Each row was made from one small tree. The marks that hang from a mark follow it in brackets, in the order of their numbers. Every link used is in the known rows. Write each row's tree.
Known rows
Z_780[Z_113[Z_288 Z_382] Z_494 Z_707 Z_859]: [-27  37   6  -4  27 -21 -13  -2  16   7   9   5  -1 -31   4  23  29   1
 -10  -7  -4  -4 -15   9  17   5  13 -18 -16  20   5   8 -13   2   9 -19]
Z_288[Z_780[Z_387 Z_494[Z_368] Z_707 Z_859]]: [ -8  -2  42  22   0 -20 -50 -13   2 -23  -5   4   6 -37  12 -14   9  -2
  12  -9   3  17 -17 -19  17   3  15 -16  -1  -8  49   1  -6  -4  11   4]
Z_113[Z_288 Z_780[Z_494]]: [ -3  -1  -8 -26  18  -6  37   7 -12  -5  18 -11 -21  25 -16  21  10 -10
 -21  20  44 -13  27  13 -15  -7   1  18   8  -6 -28  -9  34   9 -16  -1]
Z_494[Z_368 Z_780[Z_113 Z_387]]: [ 18 -26  -4   8 -29  21   4  11   7 -30 -43  25  27  -2  10 -24 -20  -4
  17  15  24  -4 -13  12   2 -16   8  -6  -3 -14  -3 -15   3  -1   7  27]
Z_997[Z_780[Z_382 Z_387 Z_707 Z_859]]: [-11  33  21  13   6 -27 -26  13   9  15  18 -14  17 -11 -11   2   8  -7
  37 -19 -36   4 -23 -32   2   1  -9  -1  10   3  12  11  -6  -5  10  -8]
Z_387[Z_707[Z_288] Z_780[Z_113]]: [  6   0 -29 -28 -31  19  19  12  30  20 -16   5  -8  20   4  -3   7  34
 -15 -12 -31  -7  27   1  14  18 -14   1 -22   3  -9  -4 -12  -5 -19 -11]
Z_494[Z_780]: [ 14 -28 -20  -1  -5  18  21  10 -17 -11 -15  19 -13  21  -1 -27 -19 -10
   3  23  48   3  15  11 -20 -13 -28  25  11 -23 -34 -12  25   3  -2  19]
Z_125[Z_965]: [ 14 -12 -22 -10   9   2  31  -3 -27 -17 -11   3  -6  32  10 -29  -6 -26
  -9  38  51   0  10  11 -11 -10 -11  21  24  13 -11  -9  17 -24   2  -7]
Z_387[Z_780[Z_707]]: [ 12   5 -23 -12 -13   4  -3  16  13   5   8  -7 -19  19   2 -11  10  12
   7   3   1  15  19   1   4  -8 -33  13  16  -3  -2  -1 -11  -4  -6  -4]
Z_813[Z_125]: [ -4 -15 -20   6 -11  -1  27   2  -6 -29  -6  15 -24  11  -3 -20 -10  14
  -9  26  44   8  25   6 -30  -6   7   7  27  -9 -32   1  44 -28 -11  21]
Z_997[Z_780[Z_859]]: [-11  13  -3   1 -13 -19  18  27 -19  -2   6  12 -11  24 -10 -18  -6 -14
  11   5  24  10  -3  -5 -22   2 -18  17  19  -2 -23  -2  15 -14   7   6]
Z_997[Z_387[Z_707[Z_288]] Z_780[Z_113]]: [ -8   3 -12 -17 -23  13  46  40 -21  39  -2  10  -3  23  -2  18 -30  12
  17 -16 -10 -23 -15  -8 -13  -5 -27  10   1   6 -16  -2   7  -4 -21  -7]
Z_780[Z_113]: [  9   1 -25  -6 -17  -4  23  10  -1 -14  -4  25  -3   9  -4 -22 -10  -5
  -5   4  22  13   2   0 -10   1  -9   8   8   3 -17  -5  21 -22  -1  -1]
Z_494[Z_368[Z_780[Z_113 Z_382 Z_387 Z_707]]]: [ 20  -4   0  12  -3  14 -25 -23  13  -8   1  -4  29 -18   1   1  -1   7
  23 -10 -30  20 -14 -20  19 -17  10 -14  24   4  17   3 -13   1   3  -7]
Z_288[Z_780]: [ 19 -26  -5 -10   6  -5  21   1 -22 -16  15  13 -32  20  -9 -49 -12 -19
   1  12  54  12  19   6 -16  -4 -19  18  14 -19  -8 -17  28 -16  -4   5]
Z_707[Z_288 Z_387[Z_780[Z_113[Z_382] Z_494[Z_368] Z_859]]]: [-14   8  -5   8 -23   9   8   5  16   6 -28  -6  19   5  10  28   4  21
 -25   1 -26 -29  14  28   7  23  28 -19 -30  27  -6  -1 -41  21   1  11]
Z_113[Z_288[Z_780[Z_494 Z_707 Z_859]] Z_382]: [-17  11  23  -4  48 -24 -17 -10  -5   5  25  -9 -29 -21  -1  -3  28 -10
  -5   2  26  -8   0  15   9   0   7  -7  -9  -3  12  -7  -3   9  12 -15]
Z_368[Z_494[Z_780[Z_113 Z_382 Z_387 Z_707[Z_288] Z_859]]]: [  4   6  -6  22  -5   6 -43   1  25   9 -18 -22  30 -38  13   9   1  -6
  -2 -31 -71   2 -31 -38  24  20  -1 -18 -17   3  15  27  -9  -4   2 -10]
Z_997[Z_387[Z_780]]: [ 14  -1 -31 -15  -9  15  21  25 -10  16  13  -4 -35  48  14  -5 -16   2
  17  12  30  -6   9   5 -21 -15 -34  20  27  -8 -19 -14  11  -9 -22   8]
Z_113[Z_288[Z_707[Z_387]] Z_780[Z_382 Z_494[Z_368] Z_859]]: [ -6 -11  29  -6   9 -10   1 -24 -18 -24  27 -14   1   1 -13  34  -4  -8
  -7  18   6  -4   8  27  -6 -13  23   0  -6 -13   7   2 -12  40   5  23]
Z_813[Z_125[Z_965[Z_382]]]: [ 20 -16 -23   2   4  -4  17 -16 -13 -10 -35   3 -20  33  -1 -10  -6   2
 -18  53  33   0   5  22  -6 -19  33  17  23  11  -8  -8  41 -27  -3  13]
Z_780[Z_387 Z_859]: [-10  10  -4  14 -13 -17  -7   4  18 -11  -9   7  -8   6  -1 -31   0  -8
  -3  -2  11  16   6 -16 -12  14   5   2   0   0  -1   9  17 -27   4   6]
Z_113[Z_288 Z_382 Z_780[Z_387 Z_494 Z_707 Z_859]]: [-35  29  19  -8  36 -18 -17  -2  43   5  14 -24  -9 -14  -4  18  34   3
  -4  -6   2 -20   6  10  16   0  31  -6 -17  11  11   7  -3  11  -9 -17]
Z_780[Z_382 Z_387[Z_707[Z_288]] Z_494[Z_368] Z_859]: [-16 -10  26  13  -4  -4 -22 -21  10  21 -24 -15  34 -33  13  27   5  20
  -4 -17 -42 -19  11 -20   4  25  27 -18 -21  -6  21   9   6   1  -8  -9]
Z_368[Z_494 Z_780[Z_859]]: [  7 -10 -34   4  -5  14 -14 -12  -8 -16   8  -5 -31  19  18 -23   7  -6
 -28  -4  24  48   0 -20 -12   7 -12   2  43  -2 -18   3  28 -29   1 -10]
Z_997[Z_387 Z_780[Z_494]]: [ -7   6   1  -5   5  -1  35  41 -47  21   9   8 -13  26   4  27 -21  -6
  21   7  39 -11 -21 -12 -40 -20 -25  27  31   5 -25 -13  33  -1 -23   1]
Z_707[Z_288]: [  3 -21 -31  -1 -14  -3  48  15 -28  14 -10   0 -10  20  -9 -22 -24 -17
 -22   6  19  -5  44   4 -28   7 -10  22   3  -8 -40   2  25 -16 -15   2]
Z_125[Z_813 Z_965]: [  8   2 -23 -12   9  20  32 -22 -19 -21  -3  17   6  47  -3 -17   4 -37
   9  47  63 -13   4  14 -10 -14 -13  13  15  16   7 -14  16 -34  22 -21]
Z_780[Z_113[Z_288] Z_382 Z_494 Z_707[Z_387] Z_859]: [-10  50  15  17  14 -26 -21 -18   5  16  24 -13  21 -20 -20  58  26   4
  -4 -10 -49   4 -19 -12  11  20   0 -24 -19  21  16  25 -24  23  28  -8]
Z_780[Z_113 Z_382]: [ 17   3 -22  -4   5  -6  13   0  -4  -1  11  12  12   3  -7  -8  -5  -9
   6   1  -2   1  -1  -7 -10   4  -9   7  11   3 -16  -9  19 -13  -6  -3]
Z_368[Z_494 Z_780[Z_113 Z_707[Z_288 Z_387]]]: [ 16   0 -36  13 -27  35   8  -2  -3   4  -1 -22  -3  14  -1   9  -9   4
 -34 -21 -31  38   1 -18   6  12 -15  -5  11  20  -8  28 -20  -2   0 -13]
Z_387[Z_780[Z_382 Z_707]]: [ 18   6 -17 -10   9   3 -14   4  11  21  26 -20  -9  10   3   4  15   8
  15   1 -24   2  15  -7   4  -4 -31  11  19  -6  -2  -4 -11   6  -7 -11]

Write each row's tree
[  0   2   8   7  -1 -25 -25  -8  -6 -13  20   9 -25  -7  -6 -41   2 -14
   4  -7  10  27   6 -11  11   2 -23   6   8 -13  25   4  -5 -10  14  -2] -> Z_288[Z_780[Z_707 Z_859]]
[-17  41  25  -5  21 -21 -33 -20  43  14   5  -5  18 -29  -1  39  37  26
  -2 -18 -42  -6 -26 -28  18  27  26 -31 -32  10  25   7  10  -2   4 -20] -> Z_780[Z_113[Z_288] Z_382 Z_387[Z_707] Z_494 Z_859]
[  0  -8  21  16 -27 -12   3  -9 -22 -19 -19   8  19  -9  -7   5 -13  -7
 -27  -4 -14  -4   5   3   2  24  19 -13 -27   7  19   5 -17  10  13  19] -> Z_707[Z_288[Z_780[Z_113 Z_494[Z_368] Z_859]] Z_387]
[ -3  17  -2   7 -17   5  26  29 -21   8  11  -4  -5  29 -21   2 -13  -4
  22   5   9  14  -1   6 -16  -7 -34  10  18   8 -11   8 -16  10  13   3] -> Z_997[Z_780[Z_707[Z_387]]]
[  1  13  -8  -9 -16  -7   6   1  10  -8  17  -8 -38  40 -15  -8   0   6
 -12  11   9  21  18  26  -7  -3  -5  -1 -19  -7  -6  10 -28  14  15  30] -> Z_113[Z_288[Z_707[Z_387[Z_780[Z_859]]]]]
[ -8 -17   5  15  -6  15 -16   4  27 -27 -43  27  21 -13  21 -29  -6  -2
  16  11  22 -20 -19  25  13  -7  29 -13 -13  -9   1 -13  -8   0  17  23] -> Z_494[Z_368 Z_780[Z_113[Z_382] Z_387 Z_859]]
[-11  16  21   4  11  -9  -6 -24 -10   1  28 -33  19  -1 -13  56  18  -7
   4  11 -20 -13  13  14   7   3   8 -15   5  -6  16  12 -26  47  22   2] -> Z_113[Z_288 Z_780[Z_382 Z_494[Z_368] Z_707[Z_387] Z_859]]
[-14   4  35  14   3  -1 -30 -16   4 -23  -4  13   9 -32   9   3   8   6
  -1  -3   0  -1 -21  21  26   6  17 -25 -15  15  45  -4 -40  16  25   5] -> Z_288[Z_780[Z_113[Z_382] Z_494[Z_368] Z_707[Z_387] Z_859]]
[-27  16  36 -10  26  -4 -43 -15  54  -9 -10  21 -10 -36  13 -14  26  32
  -5 -21  -3  -5 -29  -8  28  20  32 -21 -37  13  46 -12   5 -14  -8 -16] -> Z_288[Z_780[Z_113[Z_382] Z_387[Z_707] Z_494 Z_859]]
[ 10  40 -14  -4  -3 -12  -2  -7  25  12  24 -20   1  35 -16  26  25   3
  -1   6 -38  -7   5   8   7  20  -3 -19 -16  13  -7   2 -26  16  24   9] -> Z_707[Z_387[Z_780[Z_113[Z_288] Z_382 Z_859]]]
[ 31 -12   0 -11  16 -12   2  -9 -10 -10  27  13  -3  -1 -11 -26  -3 -17
   6   2   9   1  -4  -7  -3   1 -15   9   8  -6   2 -20  18 -12  -5  -5] -> Z_288[Z_780[Z_113 Z_382]]
[ 11   0   3   7  28   5 -18 -17   4   6   8 -13   2  -1  -6  14  11   9
 -10  -5  -3  16   2 -32 -20  -1  13  15  20   9 -13  -2  34  -2 -23  -6] -> Z_368[Z_780[Z_382 Z_387 Z_494]]
[  0   7 -32 -13  -7  12  15  24  28  21  -4  -7  -7   2   4  -7   5  13
 -12 -11 -27 -23  21  17  18   2  -6   5 -15  19 -13  -4 -33   0 -20 -16] -> Z_387[Z_780[Z_113[Z_382] Z_707[Z_288]]]
[ -7   5  35  -8  -5   9 -14   8  13   3 -12   7  42 -23  11  36  10  28
  34  -9 -25 -17 -46 -13   5  -1  17 -18   1   6  20 -17   6   2  -8 -13] -> Z_997[Z_780[Z_113 Z_382 Z_387[Z_707] Z_494[Z_368]]]
[-21 -21  27  -9   6   3  -8 -13   5  -1 -20  16   5 -34  20  -6   5  19
 -20 -10  -5 -25   1  16  25  19  29 -17 -31   1  26 -15 -14   1  -5 -14] -> Z_387[Z_707[Z_288[Z_780[Z_113[Z_382] Z_494[Z_368] Z_859]]]]
[ -6  15 -16   2 -16  24 -44 -17  52 -18 -12   5 -12  -2  23 -12  21  29
 -17 -29 -21  51 -31 -40  23  20  10 -23   9  12  27  10  10 -37   1 -22] -> Z_368[Z_494 Z_780[Z_113 Z_387[Z_707] Z_859]]
[  0 -13  -7  14 -17   3 -15 -16 -14 -14   1   7  -4   1   7 -21   0  -4
   1  -1  10  43  14  -7   9 -12  -9   1  37 -10   7   8 -14  -2  18   0] -> Z_494[Z_368[Z_780[Z_707 Z_859]]]
[ 12  -6 -12  13  10   6  -8  -9   3  31   9 -33   7  -3 -17   0  -3  -2
  -6 -22 -45   7  28 -35  -2  -1  -2  13   7   6 -12  20  -2   0 -18 -15] -> Z_368[Z_780[Z_382 Z_387 Z_707[Z_288]]]
[  5 -15   1 -13  21  15  11  12  25 -19 -17  20 -16  -7  -4 -29 -13   0
   6  12  37 -15 -17  39   3 -31  23   3 -32 -11 -15  -8   2   8  -7  23] -> Z_494[Z_780[Z_113[Z_288[Z_707] Z_382] Z_387]]
[  7   0   8   5   3  -4 -16  -9 -15  -6   0   7  36 -42  13  32   1   2
  14  -2 -21   3 -18  -9  11  -6  -2 -10  16   1  19  -4  -3   7  -1 -14] -> Z_780[Z_113 Z_382 Z_494[Z_368] Z_707]
[  2 -17  -3   2  -6 -23  16   0 -26   0   4   3 -22   8 -13 -44 -13 -24
 -21  -3  11   2  33  -5 -13  18  -8  15  -7 -13 -10   3  12 -15  -1   5] -> Z_707[Z_288[Z_780[Z_859]]]
[ -8   0  -6 -18  -8  21  32  30 -29  33  12   7 -24  39   7   6 -24  11
  33   2  33  -8 -14   0 -22 -15 -41  15  29  -9 -13 -13  18  -6 -14  -8] -> Z_997[Z_387[Z_707] Z_780]
[ -5 -31  31  -2   9  -7 -16 -30 -25  14   3  -8  10 -29   8  13   4   9
 -10 -10 -22 -17  18  -8   6  17   6  -7 -12 -20  22 -11   6  10  -3 -10] -> Z_387[Z_707[Z_288[Z_780[Z_382 Z_494[Z_368] Z_859]]]]
[  9 -24 -18   7 -14  15  22  16 -23  19 -19  -1   2   0  -9 -10 -21 -12
  -4  -1  -2  -7  29   2  -4  -8 -34  24  -8 -18 -27  11   0  12  -5   9] -> Z_494[Z_780[Z_707[Z_288]]]
[ -8   7  -8 -13   7   4  10   3  19  -1  16 -11 -45  36  -7 -14   5  10
 -13  15  21   0  19  50  -3  -6   9   0 -23   2 -15  -2 -36  18  11  24] -> Z_113[Z_288[Z_707[Z_387[Z_780[Z_859]]]] Z_382]
[ 21 -46  -6   9  -5  20  14   0 -38  20 -14 -14  27 -14   2   5 -27 -17
  14   9 -12 -22  27  10  -2 -17 -22  11   9 -30 -19   1 -11  27   2  10] -> Z_494[Z_368 Z_780[Z_382 Z_707[Z_288]]]
[ -8 -18   4  -9  -7  -8   3  -9  -4  10  -1   4 -22   1  -6 -38  -5   5
 -19 -12  -1   2  27  -8   6  22 -11   6 -23 -16   9   1   6 -14  -2  -4] -> Z_387[Z_707[Z_288[Z_780[Z_859]]]]
[  8   5   2  26 -17  -6 -29 -21  12   6  -9 -14  39 -28  -3   6  -1  -1
   2 -29 -70  12   0 -34  24   5  22 -13   3  10  19  23 -29  -1   7  -3] -> Z_494[Z_368[Z_780[Z_113 Z_382 Z_387 Z_707[Z_288] Z_859]]]
[-39  43  29 -16  23 -11 -11  16  40  15  -5   7   5 -13   2  26  36  29
   8 -13  -6 -25 -37   5  12  13  30 -24 -30  24   9  -5  -3  -1   2 -19] -> Z_997[Z_780[Z_113[Z_288 Z_382] Z_387[Z_707] Z_494 Z_859]]
[  5  -9   5  27  -8  -2 -26 -20  -5  17  -3 -28  27 -18  -3   0   0  -5
   2 -20 -51  11  20 -29   7   1  15  -5  10  -3   9  21 -17   6   2  -5] -> Z_494[Z_368[Z_780[Z_382 Z_387 Z_707[Z_288] Z_859]]]
[  4  12 -12  -8 -16   1  40  43 -31   9   9  21  -8  33  -2   5 -31 -12
  30   2  25  -8 -32  -6 -28 -21 -31  19  28   6 -23 -14  18 -11 -13   6] -> Z_997[Z_387 Z_780[Z_113]]
[ 26 -35  -7   1  -4  22   8  -1 -19 -14 -18  20  31  -2   7  -5 -20 -13
  20  19  14 -13  -8  15  -3 -17 -12   2  14 -21 -17 -19   6  13   8  18] -> Z_494[Z_368 Z_780[Z_113 Z_382]]
[ -7 -11  13  19 -16  -1   1   5 -13   8 -29 -12  25 -31   9  11 -12   1
  -4  -5  -9  -7  14  -8  -6   1  14  -4  -3  -2   6  12  -3  -4 -13  -5] -> Z_780[Z_387 Z_494[Z_368] Z_707[Z_288]]
[-10 -13  31  10   5 -14 -12  -4   9 -18 -26   7  19 -36  11 -17   0  -6
 -14 -10  -4 -29  -3   5   9  13  50 -17 -35   8  19  -9  -5  -8  -9   4] -> Z_707[Z_288[Z_780[Z_113[Z_382] Z_387 Z_494[Z_368] Z_859]]]
[-21  14   4 -15  31  14  26   2   9  12  23 -28 -16  16 -18  38  17   5
 -14  16  26 -26  26  38  -1  -7   8   3  -7  11  -7   0 -14  37  -7  -9] -> Z_113[Z_288 Z_382 Z_780[Z_494 Z_707[Z_387]]]
[-10  31  28  -9  24 -31  -1  18 -34  13  35  11  -5  -9  -6  49 -12 -12
  22 -12 -12  -7 -60 -12 -17 -26  -6  10   0   5  -4   1   8  13 -11   7] -> Z_997[Z_387 Z_780[Z_113[Z_288[Z_707]] Z_382 Z_494 Z_859]]
[ 24 -10 -18   2   6  29 -24   0   0  -5   5  -7  14 -24  20   9   0  -7
  11  -3 -15  16 -36 -16  13  -4 -30   0  19 -10   2  -2   7   1   2 -14] -> Z_368[Z_494[Z_780[Z_113 Z_382 Z_707]]]
[ 12 -26  -8  -9   2  30  32 -14 -11 -27   4  12 -19  22  -5 -13 -22   2
  -9  19  43  12   6  58  -2 -31  25  -6   3  -1 -17  -9 -26  21  11  22] -> Z_494[Z_368[Z_780[Z_113[Z_288[Z_707[Z_387]] Z_382]]]]
[  6   5  15   2  14 -16 -27  -9  20 -16   0  12   8 -21 -12  -8  -1 -10
  10  -5 -18   3 -29  -1   8 -13  15  -2 -35 -15   3   9  -2   9  12  29] -> Z_494[Z_780[Z_113[Z_288[Z_707]] Z_382 Z_387 Z_859]]
